Each row comes from the steps of one path. Every step used is in the known rows, and no mark comes twice. Write the path behind each row, first mark first.
In the rows, 128 means zero.
Known rows
k > c > h: [130 118 119 126 138 134 134 117 106 122 167 102  75 119 156 157 126 129
 175 113 114 142 190  89 143 125 162  83  88 119 120 130 161 181]
r > k > c: [155 128 125 135 144 139 169 195 113 116 149 128  66  75 172 165 121 139
 189  92 100  69 183 121 145 109 159  81  80  98 103 136 153 199]
c > h > y > v > a: [151 122 146 144 113 130  95  77 188 157 133 106 155 152 101 109 135 171
 108 100 150 200 122 103 134 140 133 157 123  97 140 135 136 165]
y > h > w > v: [116 150 136 148 147 135 132 146 102 115 113 137 103 167 128 159 110 129
 134 129 115 143  82 166 132 112 110 125  87  88 125 148 121 164]
g > z > w > h: [ 99 140 128 141 122 133  81 112 105  78 125 125 102 129 241 196 137 137
 132 121  68 136 146 126 142 112 114  78 170  93 153 153 111 200]
y > h > c: [130 126 147 136 151 132 118 126 125 105 122 126  47 132 121 149 112 157
 150 110 112 147 144 133 151 116 133 108  92 118 123 142 162 161]
v > y > h > w > n: [124 156 134 149 147 134 131 130 145 133 133 144  95 171 106 146 126 134
 130 129 119 145  63 166 127 127 141 104 102  97 117 156 109 143]
r > k > c > v > w: [168 135 118 130 120 132 199 187  97 132 133 142 105  86 141 147 125 111
 173  98 186  80 181 101 137 126 176 116 102 107 124 126 153 151]
y > v > w > n > c: [188 141 141 151 114 129 112 171 104  99 152 135 161 116 134 151 122 133
 137 108 192 123 124 166 148 118 137 146 186 124 136 155 115 138]
r > k > c > v: [166 128 109 133 131 135 176 185 105 135 145 132  93  82 135 157 127 121
 163  91 139  77 195  99 147 125 182 102  87 102 120 127 160 181]
w > n > a: [161 131 146 140 140 136  84 125  73 119 182 131 114  99 179 188 114 122
 118 102 128  98 150 165 149 112 157 106  89 111 139 159 118 171]
c > v: [146 123 128 139 109 137 126 129  50 115 148 105 133 119 138 173 115 108
 115 104 139 115 183  96 150 124 174 120  95 121 140 130 154 169]
w > v > y > h: [101 158 154 137 133 126 116 126 121 125  83 173 122 189 170 146 130 138
 106 145 123 133 102 148 127 128 128 117 106 102 131 133 140 164]
h > c > v > a: [162 128 152 138 118 129  88 124  66 126 146 141 140  89 100 156 128 141
 118  89 167 138 186 105 155 139 164 157 148 119 143 136 169 152]
g > z > w > h > c > v: [121 143 132 130 126 124  59 101 118  87 113 147  95 138 169 167 140 144
 130 110 118 145 166 104 146 134 137 112 204 101 165 143 138 168]
v > y > h: [107 141 139 139 128 132 127 103 133 132 102 133  97 160 160 152 124 141
 109 133 109 151 122 128 139 121 147  92  78 114 126 133 144 162]
h > c > v > w > n: [168 140 153 134 125 125 126 164  66 101 151 151 103 128  97 151 118 108
 156 101 210  96 151 133 138 143 168 156 161 123 135 145 151 121]
r > k > c > h > w: [148 130 115 135 148 136 166 157 124 150 170 119  58 117 125 133 117 149
 208  98 111 118 143  97 129 111 142  86  74  85 108 138 138 179]
y > h: [121 121 127 146 131 139 146 118 108 115 126 106  78 129 160 167 114 134
 128 120  95 148 144 130 148 113 131  96  63 114 128 142 143 176]
h > w > n > c > v: [178 132 121 152 123 132 106 133  70 126 186 131 154 118  78 170 115 122
 123 102 155 120 128 151 157 121 161 142 155 119 146 155 111 147]
r > k > c > h > w > v: [139 153 128 134 155 129 158 175 117 151 151 156  87 146 134 127 119 143
 203 111 126 101 126 122 120 118 125 107  94  71 111 138 133 183]
k > c > h > w: [136 127 112 129 147 138 133 118 113 124 177  96  71 128 115 154 122 127
 183 108 119 150 146  96 138 118 158  88  82 104 116 137 141 167]
z > g: [127 123 116 150 119 137  71 151  11  87 164 112  99 104 189 204 112 117
 130 112  84 106 157 108 152 116 147  83  99 105 134 131 135 183]
w > n > c: [163 124 139 151 124 132 101 144  58 108 181 134 128 100 157 187 115 135
 137 108 113 103 153 165 160 113 142 117 148 128 130 158 121 181]
w > h: [121 132 123 129 111 126 137 102  85  85 116 124 110 123 205 195 110 125
 126 118 104 108 151 122 141 116 129  94  94 106 124 141 136 189]
z > w > v: [114 147 184 143 140 140 107 167  60  94 129 137 105 162 196 166 120 139
 134 116  91 116 159 157 132 107 108 112 151 107 132 151 125 194]
g > z: [125 133 123 150 121 138  69 146  54 102 155 115 120  97 208 204 124 117
 136 108  95 110 154 107 152 111 159  94 116  97 144 139 137 192]
c > v > y > h > w: [124 148 119 140 125 134 129  97 135 153 105 131 122 179  81 137 124 128
  96 127 148 172  97 114 135 129 164 118  86 104 141 131 132 129]
n > w > h: [128 135 124 131 113 132 132 121  71  88 120 114 111 148 212 206 113 132
 110 120 142  93 161 131 149 115 154 103  63 116 136 139 147 179]
k > c > h > w > n: [147 131 113 136 156 136 131 142 124 124 198 114  71 131  99 154 126 116
 196 107 121 134 131 128 131 130 157  97 107 102 108 153 124 162]
h > y > v > w: [153 136 152 137 111 132 132 133 180 104 109 104 132 153 112 126 114 141
 124 102 185 137 105 132 134 124 150 151 106 103 129 133 132 143]
v > c > h > w > n > a: [168 136 146 140 140 123  81  53  98 166 200 140 122 118 130 140 119 158
 138 115 143 157  99 139 139 116 119 140  97 108 156 168  85 135]
r > k: [148 131 147 147 125 138 158 173  66 122 144 126  87 100 186 170 104 145
 157  96  96  71 162 117 142 100 133  92  77  96 116 139 143 200]
k > c: [144 122 123 130 139 140 134 164 101  94 158 105  80  85 161 184 122 118
 164 103 111 106 186 123 152 117 173  85  84 117 112 135 156 187]
g > z > w > v: [103 154 161 152 135 140  54 175  65  92 137 146 122 147 226 183 134 133
 131 118  80 115 147 145 138 113 121 108 185  90 156 151 116 204]
g > z > w > h > y > v: [117 145 131 138 123 130  62  99 236  84  93 115 122 170 171 146 143 167
 111 111  96 168 101 138 134 126 120 114 178  76 154 147 103 184]
w > n > c > h: [154 119 137 147 122 126  97 103  61 133 192 132 126 135 150 162 120 144
 150 119 111 142 155 132 149 119 131 113 152 131 138 152 128 176]

Write each row's path
[145 123 127 145 119 131  97  77  68 139 179 105 124 139 120 154 105 157
 147 114 117 168 132 107 150 104 125 114 118 119 143 144 124 162] : n > c > h > w
[107 149 171 147 131 123  51 101  78 133 147 158 127 161 220 144 149 165
 145 135  92 160 131 109 131 120  89 134 198  98 175 152 105 185] : g > z > w > v > c > h
[171 134 157 144 119 130 105 127 122 109 126 108 139 100 141 148 123 160
 127 106 144 136 139 118 152 113 131 145 119 116 137 143 130 163] : y > v > c
[156 142 123 126 127 129 163 173 125 149 122 159 113 110 136 140 137 133
 144 103 149  78 178  94 137 132 196  98  99 102 121 118 163 168] : r > k > c > v > y
[142 143 115 142 117 126 107  72 128 158 118 141 153 162  73 131 126 151
  88 131 156 179  94 129 152 121 156 128 123 119 157 134 125 126] : n > c > v > y > h > w
[146 133 129 127 107 115 101  82  85 109 113 160 141 100 129 164 129 139
 109 102 168 139 167 107 150 145 143 152 159 110 143 139 158 154] : w > h > c > v > a
[157 121 122 132 131 129 106 101 235 146 143 112 131 125  85 107 150 164
 137 100 155 196 142 107 138 145 156 145 119  98 127 131 149 163] : k > c > h > y > v > a
[138 136 126 128 114 123 124  91 215  86  84 114 129 161 128 144 118 153
 103 109 134 136 104 135 134 130 134 132 100  91 125 137 132 175] : w > h > y > v
[150 125 133 142 129 128 109 103 106 142 120 145 113 104  85 141 133 148
 109 105 158 184 157 116 156 139 146 152 130 117 148 138 164 141] : y > h > c > v > a
[114 135 146 152 132 145  63 151  74  94 155 105 100 120 217 186 135 137
 141 107  67 137 164 121 149 105 135  81 163 102 154 149 120 199] : g > z > w
[131 146  98 127 143 133 146 112 179 145 114 132 101 151  68 133 140 121
 126 124 156 167 113 117 139 139 188 105  84 105 130 127 143 129] : k > c > v > y > h > w
[154 124 134 148 101 135 111 123  46 136 152 121 166  90 139 178 129 114
  95 101 152 139 181 104 153 134 162 143 121 115 148 136 148 167] : c > v > a
[130 133 144 120 129 119 111  99 102  75 112 139  77 119 165 177 108 151
 149 108 122 105 153 125 145 122 130 108 124 109 120 142 156 176] : w > h > c
[139 139 166 129 121 120 121  60 252  95  84 124 119 159 141 118 137 198
 109 116 115 176  94 145 135 124  92 149 159 103 144 155  96 165] : z > w > h > y > v > c
[142 143 160 123 125 123  83 111  91 124 118 150 117 150  99 141 123 145
 117 104 168 110 164  91 145 140 186 131 131 122 136 122 175 142] : h > c > v > y
[121 138 126 135 115 130 131  94 129 149  98 138 121 167 122 141 131 126
  87 132 141 158 132 104 140 137 167 111  90 118 144 124 151 143] : c > v > y > h
[135 137 123 156 151 141 143 149 124 117 154 120  73 143 105 164 114 123
 150 117 104 145  83 173 138 116 127 106  92  97 117 164 107 156] : y > h > w > n
[181 139 118 136 129 131 201 217 107 130 155 160 101  91 132 150 131  95
 185  99 190  63 160 132 133 134 178 123 129 103 119 142 136 148] : r > k > c > v > w > n
[139 108 139 134 114 123  99  43 145 142 156 115 123 158 121 135 113 173
 123 116 109 163 136 111 151 115 136 130 110 127 145 135 136 177] : n > c > h > y
[156 126 137 144 108 123 125 107  62 133 180 143 134 140 160 153 120 129
 159 125 161 143 139 133 139 120 124 127 164 134 143 152 119 146] : v > w > n > c > h
[164 118 123 141 101 130 103 107  45 122 154 119 161 104 129 177 115 132
 104 107 142 126 183 112 166 118 167 130 133 136 155 134 146 167] : n > c > v
[133 148 128 137 142 129 106 134  96 145 162 151 139 123 126 145 138 131
 163 116 145 162 131 129 130 135 135 138 131  85 125 144 132 169] : k > c > h > w > v > a
[142 131 140 130 125 126 147 119 104 119 104 142  86 145  92 128 116 128
 138 115 195 156 144 112 144 133 151 146 116 125 143 131 164 112] : y > h > c > v > w
[146 132 135 137  98 133 152 131  36 115 134 118 141 123 144 167 112  95
 122 112 189 118 167  99 141 125 165 134 112 123 144 130 149 140] : c > v > w
[153 128 147 139 123 136 109 127 183 104 118  94 122 150 104 138 114 158
 113  95 135 133 122 129 143 123 154 136  94 101 125 134 139 172] : h > y > v
[124 127 130 143 127 138 121 100  70 137 170  91  96 154 128 153 105 133
 156 111 112 152 129  94 134 112 135 102  85 102 128 141 132 168] : c > h > w
[119 139 127 126  98 123 165 106  77  84 105 133 118 125 211 187 108 112
 138 126 154 110 135 127 132 117 121 109 112 110 128 139 129 160] : v > w > h
[137 131 143 141 124 126 118  66  93 148 167 112 108 130 126 139 114 161
 154 118 123 166 114  95 138 112 114 131  94 112 140 148 113 154] : v > c > h > w
[119 114 145 132 121 130 126  70 140 138 149 106  96 174 129 135 113 152
 133 111 106 154 136  97 134 126 141 118  74 111 130 132 142 178] : c > h > y
[149 141 140 152 141 142 123 163  78 102 181 116  98 125 120 183 108 116
 157 102 115  99 109 159 137 115 143 112 103  98 114 161 111 169] : h > w > n
[156 142  97 117 107 119 216 152 126 117  98 161 109  97 170 154 126 109
 163 113 187  81 164 103 130 132 155 110 111  98 128 128 143 153] : r > k > c > v > w > h
[137 153 142 112 114 115  95 100 111 109  88 155 127 189 136 162 128 152
  92 118 207 100 157 102 144 145 190 136 104 125 148 121 177 131] : n > w > h > c > v > y
[148 136 127 137 105 122 111  79 210 108  90 129 162 130 133 146 132 162
  87 106 146 163 104 144 138 138 124 156 135  86 131 143 122 171] : w > h > y > v > a
[109 142 148 131 139 126  52 117 119  68 119 142  70 131 207 179 134 166
 152 108  84 131 150 127 146 120 114  93 191  96 147 153 129 188] : g > z > w > h > c
[161 131 118 129 165 133  93  96 131 148 211 124  85 115 116 154 126 124
 167 104 143 143 132 145 137 125 162  94  89  99 131 157 114 148] : k > c > h > w > n > a
[115 172 163 139 132 130  94 145  80 115 115 160 146 176 146 158 114 132
 119 124 140 100  90 145 124 118 143 126 119  88 124 137 123 163] : h > w > v > y
[151 151 144 120 118 116 118 127 138  69  80 142 107 137 137 140 113 148
 149 106 201 126 126 124 135 128 125 140 155 104 125 138 148 134] : y > v > w > h > c
[147 148 173 141 125 127 106 155  50 112 131 145 142 143 196 183 121 151
 116 127 167  82 144 146 150 114 140 164  85 121 153 145 137 167] : n > w > v > c
[124 132 123 149 141 142 138 123 113 117 134 101  78 137 117 164 107 133
 139 116 102 162  99 140 144 104 126 100  69 101 125 149 124 160] : y > h > w
[143 148 130 130 100 123 146 124 136  79  84 126 136 133 176 163 115 124
 126 120 183 129 122 126 130 121 123 126 136 101 128 138 129 146] : y > v > w > h
[ 79 169 159 148 143 133  57 144 138 127  88 174 116 195 214 148 155 151
 111 147  85 164  97 150 128 122 118  99 185  86 157 144 115 176] : g > z > w > v > y > h
[167 149 132 145 118 126  89 116  89 143 163 156 175 149  77 154 126 131
 106 116 165 123 107 145 148 128 176 141 166 119 146 148 111 134] : h > w > n > c > v > y
[125 151 148 148 122 129  95 114  49 150 154 151 161 148 139 151 123 136
 133 120 141 163 112 125 124 128 106 149 134  84 138 147 123 169] : c > h > w > v > a
[126 113 121 120 138 130 135  85 197 132 155 106  74 146 114 130 127 145
 164 109 112 147 155 101 137 134 165 106  73 111 118 128 153 178] : k > c > h > y
[103 165 159 135 127 123  92 107  83 148 125 159 140 211 140 131 119 139
 130 134 141 139  90 110 114 124 128 123 117  90 132 132 130 159] : c > h > w > v > y
[164 134 142 153 115 140  96 150  98 114 134 112 162  91 145 161 130 145
 108  94 148 156 155 126 150 122 140 138 135 102 130 142 141 174] : y > v > a
[143 116 126 126 141 129 172 123 207 159 147 129  62 136 125 116 125 165
 185  98 101 116 148  98 130 126 151 100  64  93 111 129 148 192] : r > k > c > h > y
[131 137 173 132 119 116 105  86 140 149 129 144 139 202 154 131 126 179
 112 132 166 125 111 128 135 132 130 181  72 117 160 136 132 159] : n > w > v > c > h > y
